In the rows, 128 means zero.
Known rows, with every step that occurs:
m/y/s: [118 119 125 112  99 187 130 127 151 131 130 127  86 136 132 128 148 138
 127 139  87 126 116 137 135 126 117 124 143 127  49 119]
w/s/a/b: [127 107 135 113 132 138 123 120 209 137 141 115 133 125 122 102 151 147
 119 125 141 132 147 100 121 158 125 141 133 113  82 153]
b/a/s/m/w: [113 111 144 154 110 108 108 122 182 155 158  93  79 121 132 174 165 149
  86 137 137 126 153 124 118 152 145 142  80 132  42 151]
x/s/m/y/h: [121 111 129 109  85  78 122 129 187 118 135  76 102 129 127 178 114 131
 106 140  79 146 114 151 156 137 125 116 125 144  52 120]
x/s/y: [128 124 133 114 121 109 129 113 177 120 123  97 119 123 145 124  94 132
 140 120  92 135 129 116 141 117 117 120 134 131 171 125]
y/h: [129 126 125 121 128 101 145 132 125 112 130 110 130 128 123 133 142 116
 101 145 114 141 123 147 161 125 129 125 125 128 155 120]
x/s: [129 122 131 119 126 107 120 120 173 125 125 110 138 128 131 130 114 126
 141 120 117 132 124 104 126 126 148 118 116 130 112 126]
m/y/h/s/a/b: [123 109 125 108  93 105 142 117 175 139 148 134 114 126 128  95 182 131
  72 134  94 143 149 148 150 146 122 149 141 111  85 142]
w/m: [106 128 131 137  95 123 121 122  73 123 133 130 122 126 128 135 135 136
 137 130 115 132 124 103 129 125 127 126 131 130 110 140]
s/m: [127 125 130 129 118 129 112 132 150 130 133 128 113 126 125 171 120 136
 130 137 121 132 128 149 135 142 116 129 123 138  96 132]
y/h/s: [132 133 124 121 123 114 141 132 176 105 128 152 130 129 130 123 159 116
  96 144 102 141 131 150 171 130 133 147 118 124 166 113]
w/s/m: [126 121 132 124 122 142 107 141 227 113 128 115 113 130 125 173 116 143
 136 141 115 132 123 129 134 159 114 140 122 140  75 124]
s/y/m/w: [132 126 134 132 119 145 128 122 106 126 141  82   9 127 138 133  43 147
  82 138 150 124 123 156 127 116 103 139 110 129 126 127]
h/s/m/w: [128 127 134 134 104 147 110 129 196 126 144 143  68 132 127 163 134 152
 100 137 162 132 134 157 134 146 123 156  86 139  73 118]
a/s: [128 129 128 141 129 122 130 125 141 135 132 122 132 127 129 142 137 127
 139 130 136 124 154 106 121 132 160 123 125 119 137 142]
y/s/x: [128 119 128 121 135 193 106 119 153 120 136 147 111 138 133 105 157 163
 166 131 110 130 121 116 143 118 142 126 104 127  96 122]
x/s/w/m/y/c: [ 98 106 132 127  66 144 108 132 113 134 122  74  76 127 131 167 100 161
 139  90 102 148 109  74 123 125 144 125  94 141  93 130]
y/m/w: [129 126 133 137 124 144 120 130 105 129 142  97  34 131 124 137  65 143
  76 140 172 122 117 144 111 124 131 138  93 128  67 128]
y/h/s/a: [128 112 124 128 131 113 137 118 167 112 141 148 132 125 124 103 185 125
  81 135 109 144 144 145 167 129 127 154 126 118 139 114]
b/a: [118 118 136 136 132 111 120 124 150 144 135 128 133 120 136 112 170 128
  91 126  80 129 130 118 130 132 122 140 118 125 102 140]
x/s/m/y: [117 112 131 115  84 105 107 126 191 134 132  94 102 129 132 172  99 140
 132 124  90 134 118 130 125 142 126 118 130 145  25 128]
x/s/h: [128 119 132 117 140 108 132 122 179 123 149 123 140 126 134 169 126 139
 134 131 110 134 127 129 127 119 156 120 103 132 132 126]
h/s/w/m/y: [ 96 124 128 134  65 134 103 133 124 124 121 142  72 137 132 152 145 176
 106 127  89 136 127 114 140 134 129 149 107 132  80 126]
a/s/m/y/h: [118 119 125 129  88  90 133 133 157 126 140  85  98 129 126 190 134 132
 117 152 100 138 143 154 147 148 137 121 134 134  75 136]
h/s/y: [131 135 127 122 118 141 132 121 178 119 124 155 107 126 148 111 127 131
 127 126  89 132 141 140 152 124 103 153 137 125 198 119]
w/s/a: [122 105 130 130 138 141 118 124 197 121 136 115 134 127 120 110 149 142
 121 124 127 132 135 100 127 145 117 144 132 123  76 120]
b/a/s/h: [116 117 137 146 145 104 134 123 174 149 164 135 142 117 140 165 190 141
 107 136  85 125 159 120 119 132 163 137 102 120 133 152]
a/b: [132 129 132 114 123 124 132 124 140 145 135 128 129 126 130 120 128 132
 126 128 135 127 141 127 123 141 135 125 130 116 130 158]
b/a/s: [117 119 136 147 132 104 123 121 164 150 141 120 137 119 138 126 179 126
 106 127  89 123 155  98 123 139 153 136 116 117 111 155]
b/a/s/m/y/h: [109 109 133 137  90  73 124 129 179 143 150  85 105 120 133 174 178 128
  86 149  49 138 145 145 150 153 132 134 125 132  51 148]
s/y/m: [135 129 126 126 129 139 127 125 109 121 129 111  55 124 140 128  50 131
 107 139  98 127 127 152 138 119  99 135 141 125 161 133]
h/s: [131 135 126 128 122 140 124 129 177 122 126 169 129 129 136 118 145 127
 119 127 114 130 135 130 138 133 134 149 121 124 137 121]

Rows:
[125 120 133 129 136 143 101 131 202 111 132 121 135 135 131 105 129 165
 172 121 124 134 120  89 126 140 139 138 104 131  96 120]
w/s/x
[126 124 128 139 133 122 113 134 149 134 123 107 101 130 122 172 129 165
 123 134 151 125 153 116 130 136 164 126  91 122 154 140]
a/s/w
[117 120 137 141 127 105 130 113 166 144 140 108 117 114 151 123 158 131
 111 125  66 126 160 109 136 130 124 138 132 119 169 152]
b/a/s/y
[120 125 126 123  82 139 112 135 199 131 132 153  93 132 137 160 133 141
 122 131  81 133 131 156 135 149 112 151 134 140  51 120]
h/s/m/y
[127 126 129 138 143 121 144 127 153 132 156 133 135 125 133 181 145 142
 140 140 128 125 158 130 119 125 168 125 111 122 160 141]
a/s/h
[107 129 130 139  95 138 101 132 125 116 120 159  92 132 128 155 150 171
 114 133 110 136 131 112 149 133 138 149  91 128 138 128]
h/s/w/m
[127 117 135 122 112 199 113 127 174 125 145 114  47 133 121 175 139 156
 106 153 163 130 120 161 140 136 117 132  90 139  39 120]
y/s/m/w
[122 128 122 115  91 108 143 134 171 113 129 135 111 132 135 121 154 123
  93 140  81 141 125 156 158 131 125 146 135 129 107 111]
m/y/h/s
[121 122 123 117  97 112 127 142 176 116 119 124  84 136 125 151 150 158
  72 146  92 144 127 163 169 135 129 147  99 130 126 108]
m/y/h/s/w
[129 122 127 115 145 193 142 127 166 119 151 156 109 130 132 165 164 146
 132 153 106 129 126 156 144 115 138 127 109 126 126 121]
y/s/h
[132 128 127 115 122 103 152 123 131 107 128  96 112 123 136 128 122 122
 108 145  97 142 129 160 172 116  99 127 139 129 214 119]
s/y/h
[128 110 130 121 130 124 128 111 131 150 147 127 133 121 124 101 154 138
 110 120 146 131 153 122 119 141 126 131 137 110 105 160]
s/a/b
[121 115 136 144 126 148 142 122 163 152 140  96 111 110 153 123 148 120
 132  95  71 136 154  92 130 128 125 148 124 122 214 150]
b/a/s/y/c
[133 132 126 123 117 184 142 130 178 124 126 145 102 120 150 111 117 119
 146  93  97 143 135 124 144 120 105 160 130 131 241 116]
h/s/y/c
[130 118 130 114 122 153 141 121 171 129 125  85 112 118 147 125  82 120
 162  87 101 144 123  99 135 112 120 130 125 136 212 122]
x/s/y/c
[116 118 130 119  90 138 110 142 224 120 130 101  94 133 128 171 111 148
 131 137  93 133 116 133 126 162 104 141 138 145  16 120]
w/s/m/y
[126 115 125 133 131 140 119 115 172 130 139 168 134 127 128  98 173 134
 107 119 119 133 148 124 134 133 125 156 131 118 113 124]
h/s/a
[129 103 134 113 129 103 121 103 177 151 143 107 139 121 126 103 141 138
 119 113 134 134 149  96 117 139 147 119 127 112  85 157]
x/s/a/b
[120 122 124 116  96  97 145 132 120 121 132  94 110 131 127 132 134 122
  96 141  94 139 117 152 148 128 119 125 141 132  98 118]
m/y/h
[129 129 127 135 130 142 103 122 176 122 133 174 133 134 139  94 150 156
 159 115 112 133 133 112 135 127 146 151 100 127 130 120]
h/s/x
[ 96 117 129 133  61 161 132 133  67 137 136 102  99 125 134 134 119 129
 149  93  99 142 111  91 112 125 122 134 142 138  93 133]
w/m/y/c
[132 131 127 140 128 133 127 122 125 129 133 104  56 122 140 145  56 130
 124 142 109 121 153 131 128 125 130 131 138 116 172 147]
a/s/y/m
[122 122 138 127 121 143 123 134 198 114 137  90  86 134 124 133 119 151
 103 133 177 129 119 111 121 145 127 143  93 132  68 116]
m/w/s
[130 116 129 120 125 136 126 113 182 148 144 169 133 124 132  90 173 137
 107 119 125 131 161 122 129 145 131 153 129 106 115 153]
h/s/a/b
[125 122 132 121 144 141 136 139 213 111 147 131 133 130 130 166 136 148
 135 141 116 133 127 131 131 136 135 140 110 133 125 119]
w/s/h
[ 95 123 130 132  63 120 121 123  65 131 134 114 104 130 133 134 130 141
 131 126  92 131 118 105 119 127 117 126 149 134  51 136]
w/m/y
[119 115 126 117 104 190 108 121 149 130 137 132  92 140 139 103 150 167
 159 128  92 130 114 119 132 119 131 123 119 131  39 119]
m/y/s/x
[119 118 126 115  86  98 129 136 146 120 139  94  96 130 124 173 126 132
  99 149  90 142 118 176 157 141 108 124 137 144  67 121]
s/m/y/h
[119 103 138 134 126 144 119 121 194 122 150  89  90 130 118 114 143 160
  91 126 181 130 131 104 116 144 122 148 101 127  44 116]
m/w/s/a
[131 130 127 132 127 141 109 137 183 122 116 157  97 133 128 147 143 165
 104 132 125 133 138 138 147 135 139 152  86 126 159 118]
h/s/w
[127 125 129 140 120 120 114 129 163 136 138 119 116 125 125 186 126 136
 143 139 131 126 155 129 126 147 147 125 122 130 105 146]
a/s/m
[129 131 126 127 123  95 155 120 142 113 132  89 116 123 138 143 130 124
 123 147 103 138 154 138 164 123 130 123 138 121 222 134]
a/s/y/h
[122 121 140 128 134 145 136 135 208 112 161 105  92 133 127 169 129 166
 104 143 166 131 121 134 120 136 138 145  80 136  92 113]
m/w/s/h
[115  99 124 119 105 189 124 115 145 138 142 125  91 133 127 108 171 145
 113 131  99 129 128 131 132 126 111 130 149 121  22 120]
m/y/s/a
[125 122 136 132 126 156 115 139 179 113 138  86  34 135 122 139  60 150
  84 146 173 124 111 124 116 142 131 147  90 128  45 120]
y/m/w/s
[120 104 142 119 121 141 125 116 201 139 154  88  91 128 120 106 145 162
  91 125 187 130 144 106 110 159 128 145 102 117  46 146]
m/w/s/a/b
[ 93 114 141 160 104 102 100 125 113 145 135 108 101 121 130 165 181 171
  98 133  85 130 153  78 132 140 159 136  85 121 109 162]
b/a/s/w/m
[102 124 131 152 101 118 105 129  90 128 126 111  99 129 122 179 137 170
 132 137 136 130 150  87 133 133 164 125  94 123 135 150]
a/s/w/m
[ 96 101 131 113  66 180 122 105 100 148 153 126  86 129 127 108 180 154
 121 133  91 132 137 104 125 138 116 124 155 112   4 162]
w/m/y/s/a/b
[117 115 137 148 122 106 107 124 186 150 146 120 121 118 134 171 170 135
 111 138  82 127 155 120 129 154 142 139 112 128  79 157]
b/a/s/m
[124 120 136 135 109 132 114 130 148 132 147 101  70 129 122 175 115 151
 100 139 177 131 126 155 125 143 118 134  92 142  63 126]
s/m/w
[129 119 132 118 116 109 106 124 193 127 129 109 119 126 128 174 108 135
 139 128 112 134 124 127 133 139 137 120 113 140  80 130]
x/s/m
[117 115 137 151 134 107 105 130 169 150 130 105 108 122 130 158 176 162
  93 133 102 127 157 105 131 143 159 138  80 120 127 152]
b/a/s/w
[123 103 131 125 134 109 116 107 166 133 137 109 141 123 125 110 138 135
 121 113 127 133 136  97 125 124 139 123 126 123  83 127]
x/s/a
